What can hang from each mark:
Y: C
Z: Q U
G: P
R: V
T: C Q U Y
V: Q R
P: C G U
U: P T Z
C: P T

Known rows, with every way that one mark hangs from another:
Y[C[T[U[P Z[Q]]]]]: [-1.20  0.40 -1.32  1.36  2.85  0.68  0.55 -2.15 -1.04 -0.60 -2.48 -0.10
 -1.15 -1.81 -0.55  0.32 -1.48  2.36 -3.03 -1.05 -1.81 -0.37  0.14  1.48
 -1.07  2.05 -1.15 -1.02  0.25]
R[V]: [-1.24 -1.92  0.82 -2.13  0.10  2.71  1.78  1.33 -2.40  2.25  0.40  0.21
 -0.83 -1.02 -2.61  1.35  0.33  1.05 -2.55 -2.11 -3.45 -3.22 -1.06 -3.21
 -0.04  0.90 -1.03  1.27 -1.49]
C[P[G U[Z[Q]]] T[Y]]: [ 4.23 -1.91  2.12  3.22  0.87 -0.03 -2.00  2.85  0.96 -1.87 -2.39 -0.18
 -1.20  1.18  0.33  0.28 -3.86  0.22 -1.11 -2.20 -3.04  0.07 -2.56  2.92
  0.96  2.05 -0.27 -1.63 -1.02]
T[C[P] Q U[Z] Y]: [ 5.07  2.50 -4.33  3.08 -0.89 -0.93 -1.80  1.76  1.55 -0.62  2.64 -1.46
 -0.48 -1.17 -2.23  0.11 -3.38  1.42 -1.96  1.34  2.40 -0.11  4.37  6.27
  4.01  1.11 -2.32  1.08  2.06]
U[P]: [-0.07 -1.50 -1.64 -0.64  1.60  1.51  0.52  2.15 -2.44 -1.81 -1.44  0.52
  0.43 -1.89 -0.20  1.03  0.66  0.21 -1.47 -0.66 -0.76 -1.95 -0.86 -0.99
 -0.58 -0.38 -0.35  2.60  1.83]
U[P T[Y] Z[Q]]: [ 6.29  1.78 -0.04  1.01  5.36  0.68 -0.90  2.90 -2.27 -2.10 -2.40 -2.87
 -0.67 -5.34  1.40 -0.60  0.55  1.44 -5.95 -0.79 -0.58 -0.84 -0.57  1.92
 -1.36 -2.24 -0.71  1.77 -0.07]
V[Q R]: [-2.76 -2.07 -4.13  4.43 -0.04  4.96  1.57  3.13 -1.87  1.92  2.01  0.58
  0.00 -0.56 -2.77 -1.63  0.38 -0.92 -1.27  2.61  1.16 -3.59  1.17  1.20
 -0.71 -0.45  1.92  3.58 -0.04]
G[P[C[T]]]: [-1.69 -1.67 -2.35  0.72 -1.28  2.69  2.92 -0.63  1.54  0.52  0.02  0.34
 -0.13 -1.04  0.99 -0.59  1.05  0.29 -0.02 -2.09 -2.92 -2.10 -2.08  0.06
 -1.02  1.91  1.16  1.98  1.48]
U[P[G] T[C Y] Z[Q]]: [ 6.11  3.03  1.23  0.18  4.44  0.40 -2.11  1.42  0.09 -1.86 -1.39 -2.24
 -2.12 -3.96  1.51 -1.83  1.06  1.86 -2.76 -0.26  0.10 -1.16 -0.36  3.55
  0.73 -1.49 -1.23  0.53  1.79]
C[P T[Q U]]: [ 0.51 -2.06 -3.81  2.87  0.11  0.27 -0.46  1.73  2.63 -2.41 -3.00  0.01
  0.90  1.49 -0.83  2.05 -3.89 -1.08 -3.11 -0.63 -2.39  1.06 -0.93  1.47
  0.43  0.76 -1.04  1.41 -1.10]
C[P T[Q U Y]]: [ 2.40 -1.51 -4.12  3.08  0.33 -0.57 -0.78  2.13  2.19 -1.48 -1.52 -1.15
  1.12  1.02 -2.09  1.45 -5.15  0.09 -3.19  0.15 -1.99  0.76  0.34  2.67
  1.54 -0.01 -1.35  1.14 -1.76]
Z[Q U]: [-5.30  1.33 -1.88  2.36  0.98 -0.77  1.16  0.45 -2.90 -1.25  2.56  3.06
  0.05 -0.69  2.14 -1.66 -0.27  0.33 -1.91 -2.28 -2.73 -1.54 -1.29  1.45
 -2.32  2.53  0.33  3.99 -0.21]
C[P T]: [ 0.06 -3.66 -1.63  1.11  0.15  1.38  1.39  1.90  1.78 -1.94 -4.52 -0.18
  1.11  0.66 -0.89  1.65 -2.70 -1.63 -3.07 -1.55 -4.13  0.62 -3.68 -0.96
 -0.59  1.92  0.35  0.66 -0.90]
C[P[G] T[Q]]: [-0.02 -2.97 -0.99  2.05 -0.19  2.39 -0.45  1.75  2.62 -2.21 -2.47  0.98
  0.70  3.10 -0.29  2.50 -3.24 -0.75 -0.15 -1.56 -3.01  0.46 -2.76  0.72
 -0.47  0.38  0.07  0.72  0.06]
G[P[C]]: [-1.68 -1.07 -2.01  0.33 -1.66  3.07  2.58 -0.60  0.23  0.72  1.44  0.75
  0.21 -1.32  1.13 -0.69  1.76  0.20  0.77 -2.19 -2.02 -2.82 -1.63 -0.03
 -1.05  1.88  1.20  2.54  2.20]
P[G]: [-1.43 -1.56  0.94  0.06  0.06  3.77  0.12  1.52 -2.71  1.08  1.67  1.81
 -0.41  2.02 -0.75 -0.13  0.71  0.50  2.95 -1.47 -3.20 -3.61 -1.25  0.31
  0.32  2.11  0.77 -0.34  2.86]
Y[C[P T[U]]]: [-0.91 -0.94 -1.54  0.82  1.26  0.54  0.46 -2.45  0.32 -0.96 -3.13 -0.14
  0.02 -0.18 -1.32  0.87 -2.84  1.23 -2.54 -0.89 -2.62  0.23 -0.80  0.50
 -0.35  2.41 -1.11 -0.95 -0.71]
T[C[P] Y]: [ 1.58 -0.13 -2.68 -0.12 -1.90  0.06  0.65  0.71  0.80  0.45  1.26 -1.19
  0.73 -1.77 -3.18 -1.33 -2.04  0.99 -0.34  0.14 -0.04 -1.34  0.48  1.93
  2.90  2.45 -0.82  1.29  1.48]
Z[U[P]]: [-1.42 -0.36 -1.90 -0.01  1.76 -1.17  0.96  1.64 -3.30 -2.70  0.82  1.92
 -0.44 -0.34  1.57  0.27  0.31  0.36 -2.25  0.07 -2.55 -1.55 -0.29  0.46
 -0.70  0.18 -0.04  3.32  0.40]
Y[C[P[U] T[Q]]]: [-1.16 -1.19 -1.15  2.01 -0.01  1.01 -0.28 -2.22  0.20 -1.68 -2.56  0.40
 -0.34 -0.35 -0.56  1.61 -2.98  2.57 -1.52 -2.21 -0.86  0.30 -0.41  0.79
 -1.46  1.82 -1.10 -0.15 -0.78]
T[Q U[Z] Y[C[P[G]]]]: [ 4.84  2.21 -2.07  3.44  1.56  0.60 -2.36  0.55 -1.96  0.02  2.93 -0.81
 -0.48  0.07 -1.86  1.36 -3.96  3.17 -1.46  0.76  0.94 -0.77  4.38  5.73
  1.91 -0.24 -2.03 -0.57  0.90]
R[V[Q]]: [-1.75 -2.05 -0.26 -0.33  0.12  2.96  2.17  1.93 -1.91  2.58  0.03  0.61
 -1.05 -0.88 -3.50  0.13  0.17  0.78 -2.91 -0.76 -3.21 -3.80 -0.16 -1.75
 -0.64  0.00 -1.41  2.16 -2.27]
P[C]: [-2.19 -0.74 -1.62  1.32 -3.76  3.27  1.20  0.97 -0.79  1.45  0.50  0.99
 -0.20 -2.15 -1.98 -1.77  1.27  0.06  0.17 -1.71 -1.63 -0.90 -1.39 -0.39
 -0.48  3.11  0.93  0.90  2.58]
P[C G U[Z]]: [ 2.30  0.19  4.05  3.17 -3.37  2.70 -2.79  2.07 -1.67  0.44  1.25  1.99
 -4.01 -0.23  0.87 -2.28  1.72  1.16  3.11 -2.96 -1.19 -1.64 -0.95  2.97
  0.97  4.22  0.71 -2.85  3.74]
U[P T]: [ 2.09 -0.44 -1.79 -1.37  3.22  1.10 -0.21  1.23 -1.68 -2.05 -3.19 -1.86
  0.16 -3.27  0.39 -0.32  1.68  0.98 -3.60 -0.35 -1.56 -1.90 -0.88 -1.19
 -0.86 -2.24 -0.87  2.65 -0.13]

Rows:
[-3.97  2.29 -0.33  2.02  0.73 -1.28 -1.04  0.26 -1.23 -2.58  2.03  3.69
 -0.98 -0.60  3.02 -2.26  0.24  0.14 -0.29 -1.69 -1.68 -0.45 -2.05  2.08
 -1.77  0.80 -0.24  3.99  0.85]
Z[Q U[P[C G]]]
[ 1.39 -0.68 -3.80  2.44  1.72 -0.12 -0.93  1.93  0.30 -0.32  0.10 -0.91
 -0.45  0.58 -2.12  0.62 -3.19  2.21 -1.50  0.79 -1.57 -1.00  2.05  3.38
  1.95 -0.98 -1.58  0.55 -0.26]
C[T[Q U[P[G]] Y]]
[-1.79  0.07 -2.60  1.32  0.05 -1.07  0.53  1.21 -1.06 -2.71  0.48  1.93
 -0.85 -0.58  1.30 -0.08 -0.20  0.63 -2.18  0.05 -1.94  0.09 -0.32  1.22
 -0.87 -0.07 -0.19  3.27  0.43]
Z[U[P[C[T[Q]]]]]
[-0.58 -0.61 -3.51  1.70 -1.16  1.78  1.88 -0.55  1.69  0.73  1.45 -0.15
 -0.08 -0.80  0.46 -0.62 -0.12  1.09 -0.01 -1.32 -1.87 -2.00 -0.08  1.90
 -0.01  0.92  0.32  2.16  1.04]
G[P[C[T[Q U Y]]]]
[ 3.23  1.74  0.77  1.04  2.06  1.99 -0.44  0.83  0.94 -1.41 -2.54 -1.34
 -1.23 -3.04  1.79 -1.44  1.22 -0.20 -3.56 -2.08 -1.55 -0.48 -2.13  1.94
 -0.89  1.92  0.00  0.35  1.46]
U[T[C[P[G]]] Z[Q]]
[-0.97 -1.11  0.25  1.83  0.11  1.44 -1.13 -2.33  0.35 -1.50 -1.91  1.00
 -0.87  1.06 -0.23  1.41 -2.90  2.67  0.22 -2.18 -1.26 -0.07 -0.69  1.40
 -0.95  1.67 -1.04 -0.93 -0.22]
Y[C[P[G U] T[Q]]]
[ 2.30  0.50 -0.61  1.27  1.46  0.70  0.72 -0.29 -0.68 -0.48  1.04 -1.03
 -1.45 -2.68  3.07 -1.32  1.35  2.09 -1.07 -2.85 -0.86 -3.76  0.14  2.55
 -0.34  1.68 -0.06  1.84  0.68]
G[P[U[T[C Y] Z[Q]]]]
[ 3.45  1.26  1.10  2.86  1.71  0.42 -1.50  0.91 -3.72 -0.16 -0.29 -1.41
 -2.28 -3.83  0.95 -1.93  0.18  3.41 -2.94 -3.01 -0.59 -2.27  0.98  2.78
 -0.75  2.14 -0.72 -0.68 -0.45]
P[U[T[Y[C]] Z[Q]]]
[-0.54 -0.99  0.53  1.66 -2.75  2.90 -0.35  0.89  0.97  2.10  0.90  0.71
 -1.48  0.83 -2.42 -2.35 -0.48  1.09  2.64 -0.88 -3.45 -0.90 -1.80  1.70
  1.36  2.28  0.72 -1.86  2.16]
P[C[T[Y]] G]
[ 0.52  0.40 -0.23  2.36 -3.58  1.01 -1.70  0.33 -1.00  0.45 -0.51 -0.35
 -2.27 -3.42 -0.21 -3.77  1.86  1.97 -0.45 -2.86 -0.79 -1.41 -0.33  0.88
  0.05  2.87 -0.32  0.09  0.48]
P[C U[T]]
[ 0.68  0.76 -0.85  0.11  2.01 -1.13  0.18 -0.43 -2.72 -1.12  1.51  0.10
 -0.51  0.18  0.72 -1.36 -0.84  2.00 -2.23  0.21 -3.83 -1.60  0.08  1.66
 -0.05  0.10 -0.26  1.39 -1.56]
Z[U[T[Y[C[P[G]]]]]]
[-2.11 -0.94 -0.17  2.33 -3.28  3.83 -0.59  0.68  1.74  1.12  0.59  1.74
 -1.47  1.43 -1.42 -1.16 -0.03  0.84  2.90 -1.47 -2.53 -0.46 -1.70  1.48
  0.17  1.89  0.70 -0.84  2.76]
P[C[T[Q]] G]
[-3.07  2.14 -0.68  2.38  1.12 -1.92 -0.98  0.45 -0.58 -2.31  1.86  2.81
 -1.07 -0.61  2.35 -2.45 -0.85  0.75 -0.83 -1.23 -2.12 -0.08 -1.81  2.80
 -1.15  0.49 -0.41  3.42  0.01]
Z[Q U[P[C[T[Y]] G]]]
[ 5.13  2.19  0.47  1.33  2.28  1.12 -0.69  1.23  0.49 -0.57 -1.06 -2.47
 -1.02 -3.51  0.50 -2.03 -0.03  0.96 -3.62 -1.29 -1.18 -0.70 -0.98  3.16
  0.30  1.15 -0.33  0.12  0.73]
U[T[C[P[G]] Y] Z[Q]]
[-0.03  0.02  0.90  0.84  0.28  1.67 -1.68 -2.55 -1.35 -1.22 -0.80  0.68
 -0.51  0.09  0.11  0.57 -1.37  2.65  0.53 -2.31 -0.69 -1.24 -0.33  0.93
 -0.93  1.28 -1.13 -0.31  0.22]
Y[C[P[G U[T[Q]]]]]
[ 1.21 -2.37 -0.59  1.47  0.91  0.34 -1.06  1.49  2.29 -1.79 -3.18  0.50
 -0.09  3.12 -0.49  0.75 -3.10 -1.73 -0.97 -0.55 -4.64  0.00 -2.61  1.31
  1.62  1.88 -0.60 -0.94 -0.47]
C[P[G] T[U]]
[ 2.84  0.67  0.14  2.63  1.49  1.32 -0.19  3.05  0.02 -2.01 -2.67 -0.14
 -1.45 -4.32  0.85 -0.19  0.02 -0.05 -3.97 -1.44 -0.36  1.24 -2.11  1.88
 -1.55  0.44  0.09  0.89  2.09]
U[P[C[T[Y]]] Z[Q]]
[-0.76 -1.39 -2.48  0.82 -1.11  2.24  2.79 -0.43  1.27  0.92  0.73 -0.22
 -0.03 -1.22  0.40 -0.76  0.44  0.81 -0.03 -1.67 -2.73 -2.24 -1.49  0.72
 -0.47  1.47  1.00  1.81  1.11]
G[P[C[T[Y]]]]
[ 0.11 -0.08 -2.16  2.03 -0.22  1.61  1.94 -0.21  1.45  0.61  0.75 -0.14
 -0.58 -1.71  1.26 -1.18  0.26  0.44 -1.04 -1.85 -2.44 -1.73 -1.19  2.14
 -0.48  1.92  0.64  1.50  1.12]
G[P[C[T[U[Z[Q]] Y]]]]
[ 2.86 -2.51  1.08  3.60 -0.20  1.48 -2.04  2.70  1.80 -3.05 -2.89  0.91
 -1.22  2.36  1.18  2.40 -3.08 -0.09 -0.60 -2.43 -2.10  0.54 -2.02  2.32
 -0.21  1.36 -0.23 -0.68  0.11]
C[P[G U[Z]] T[Q]]
[ 2.93  1.65 -2.54  0.59 -0.95 -1.83 -1.95  0.33  1.32  0.61  2.45 -0.90
 -0.51  0.24 -2.94 -2.43 -2.67  0.82  0.80  1.44 -0.37 -1.75  2.24  4.57
  5.66  2.60 -2.24 -0.15  1.54]
T[C[P[G]] U Y]
[ 5.37  1.49 -1.75  0.21  3.06  1.63 -0.71  1.84  0.33 -3.14 -3.04 -2.34
 -1.58 -4.39  1.48  1.00  1.85  1.57 -4.73  0.07  1.36 -0.27  0.98  1.89
 -0.52 -2.12 -1.07  1.96  2.25]
U[P T[C Q] Z]
[ 4.44 -2.26 -1.17  4.03 -0.15  0.08 -1.10  3.31  1.04 -2.42 -2.33 -1.09
 -0.32 -0.06 -0.50  2.01 -4.48  0.99 -3.15 -1.72 -1.15  0.89 -0.42  2.79
  0.24  0.77 -0.60  0.19 -1.38]
C[P[U[Z]] T[Q Y]]
[ 0.37  0.63 -2.79  0.93  0.07 -0.14 -1.14  1.34 -1.18 -0.71 -0.26  0.44
 -0.64 -1.59 -0.97 -1.16  0.28 -0.17 -1.50  0.30 -0.85 -1.33  0.88  1.41
  1.70  1.13 -1.38  1.36  1.68]
T[U[P[C]]]
[-1.14 -0.21 -0.52 -0.12  1.88 -0.77  0.11  1.51 -3.16 -2.60  1.50  2.51
 -0.91  1.04  1.89  0.08  0.36  0.42 -0.50  0.12 -3.01 -1.97 -0.57  1.03
 -0.21  0.05  0.04  2.53  0.97]
Z[U[P[G]]]
[ 1.05  1.67 -1.45  0.19  3.11 -1.35 -1.11 -0.22 -2.63 -2.34  1.89  0.24
 -0.94 -0.10  1.43 -0.52 -0.55  3.15 -1.73  0.83 -1.76 -1.52  1.49  2.55
 -0.21 -2.66 -1.16  2.75 -0.83]
Z[U[P[G] T[Q Y[C]]]]
[-0.43 -2.09 -3.98  2.48  0.12  1.90  1.53  2.03 -0.37  0.83  0.15 -1.07
  0.51 -0.33 -2.87  0.98 -2.84  2.42 -1.92 -0.59 -2.10 -1.10  0.93  1.58
 -0.06  0.24 -0.09  0.93 -0.38]
C[T[Q Y]]
[ 1.33 -2.04  1.94  1.28 -1.12  1.38 -2.06  1.97 -1.08 -1.93 -0.63  1.78
 -0.24  1.82  0.75  0.42 -1.20 -0.74  1.65 -2.71 -1.95 -1.77 -2.42  0.56
  0.62  2.44 -0.11  0.27  0.93]
C[P[G U]]
[ 0.84 -0.49  2.25  0.83  0.47  1.86 -1.07 -1.56 -2.18 -1.15 -1.11  1.12
 -1.08  0.07  0.29  0.94 -1.25  1.79  0.35 -2.35 -1.17 -1.14 -1.01  0.91
 -0.73  2.77 -0.47 -1.54  1.12]
Y[C[P[G U[Z]]]]
[-0.55 -0.11  2.64  2.58 -4.43  2.10 -2.93  0.81 -1.23  0.93  2.05  2.42
 -3.08  0.36 -0.01 -3.18  1.40  1.55  4.68 -3.01 -1.14 -2.29 -0.95  2.13
  1.30  3.89  0.16 -1.57  2.94]
P[C G U]
[ 0.68  1.08 -1.57 -0.19  1.00 -1.60  0.16  0.07 -1.16 -1.13  1.75 -0.10
 -0.77 -0.04  0.58 -2.11 -0.33  1.37 -1.79  0.48 -3.36 -1.64  0.18  2.18
  1.14  0.73 -0.38  1.90 -0.71]
Z[U[T[C[P[G]] Y]]]
[ 2.44 -1.17  2.98  2.27 -0.20  1.57 -2.32  2.57 -1.14 -2.35 -0.97  1.83
 -0.83  1.00  1.83  0.56 -1.10 -1.07  0.53 -3.22 -1.69 -1.17 -2.81  1.44
 -0.20  2.84  0.14 -0.09  1.27]
C[P[G U[Z[Q]]]]
[ 1.44 -0.12  0.62  2.40 -1.88  2.14 -1.18  1.41  0.98  1.86  0.78  0.39
 -2.32  0.81 -2.02 -2.33 -0.61  0.76  1.61 -0.30 -3.43 -0.62 -0.85  3.20
  2.28  2.62  0.31 -2.76  2.28]
P[C[T[U[Z] Y]] G]
[ 3.77  0.79  0.89  3.02  1.42  0.50 -1.42  2.34 -3.60 -0.31 -0.18 -1.41
 -2.05 -3.62  1.05 -1.99  0.44  2.54 -2.97 -2.99 -0.86 -2.46  0.61  2.66
 -0.41  2.11 -0.39 -0.19 -0.38]
P[U[T[Y] Z[Q]]]
[ 0.05  1.48 -3.31  2.57 -0.60  0.97 -2.88  1.28 -0.18 -1.11  1.92  1.41
 -0.68  0.39 -0.45  0.20 -0.64  1.00  0.80  0.25  1.15 -1.03  2.53  3.28
  1.50 -0.97 -1.95  2.30  2.52]
T[Q U[P[C G]]]
[-0.81 -0.32 -2.02  1.91 -0.28  2.00  2.10 -0.43  1.74  0.13  0.02  0.38
 -0.72 -1.54  1.92 -0.88  0.85 -0.09 -1.01 -2.20 -2.58 -1.60 -1.79  1.59
 -1.01  2.29  0.84  1.64  1.51]
G[P[C[T[U[Z[Q]]]]]]
[-1.60 -0.28 -1.13  0.37  2.28  0.93  0.16 -2.55 -0.96 -0.16 -1.87  0.19
 -1.19 -0.19 -1.26  0.27 -1.40  2.71 -1.04 -0.43 -2.41 -1.16  0.34  1.08
 -0.02  1.65 -1.23 -1.53  0.44]
Y[C[T[U[P[G]]]]]
[-2.48  2.37 -2.20  2.03  2.37 -1.66  0.48  0.09 -2.66 -0.80  2.42  0.66
 -0.02 -1.91  1.71 -3.08 -0.43  1.64 -3.45 -1.48 -3.05 -1.64 -0.40  2.19
 -1.76  0.66 -0.25  3.89 -1.98]
Z[Q U[T[Y]]]
[-0.95  1.11 -2.28  0.50  0.40 -0.73 -0.01 -0.22 -0.45 -2.11  1.51  0.94
 -0.73  0.60  1.56 -0.96  0.11  1.16 -1.46 -0.09 -2.39 -1.14  0.31  1.96
 -0.03  0.29 -0.37  2.86 -0.13]
Z[U[T[C[P[G]] Q]]]
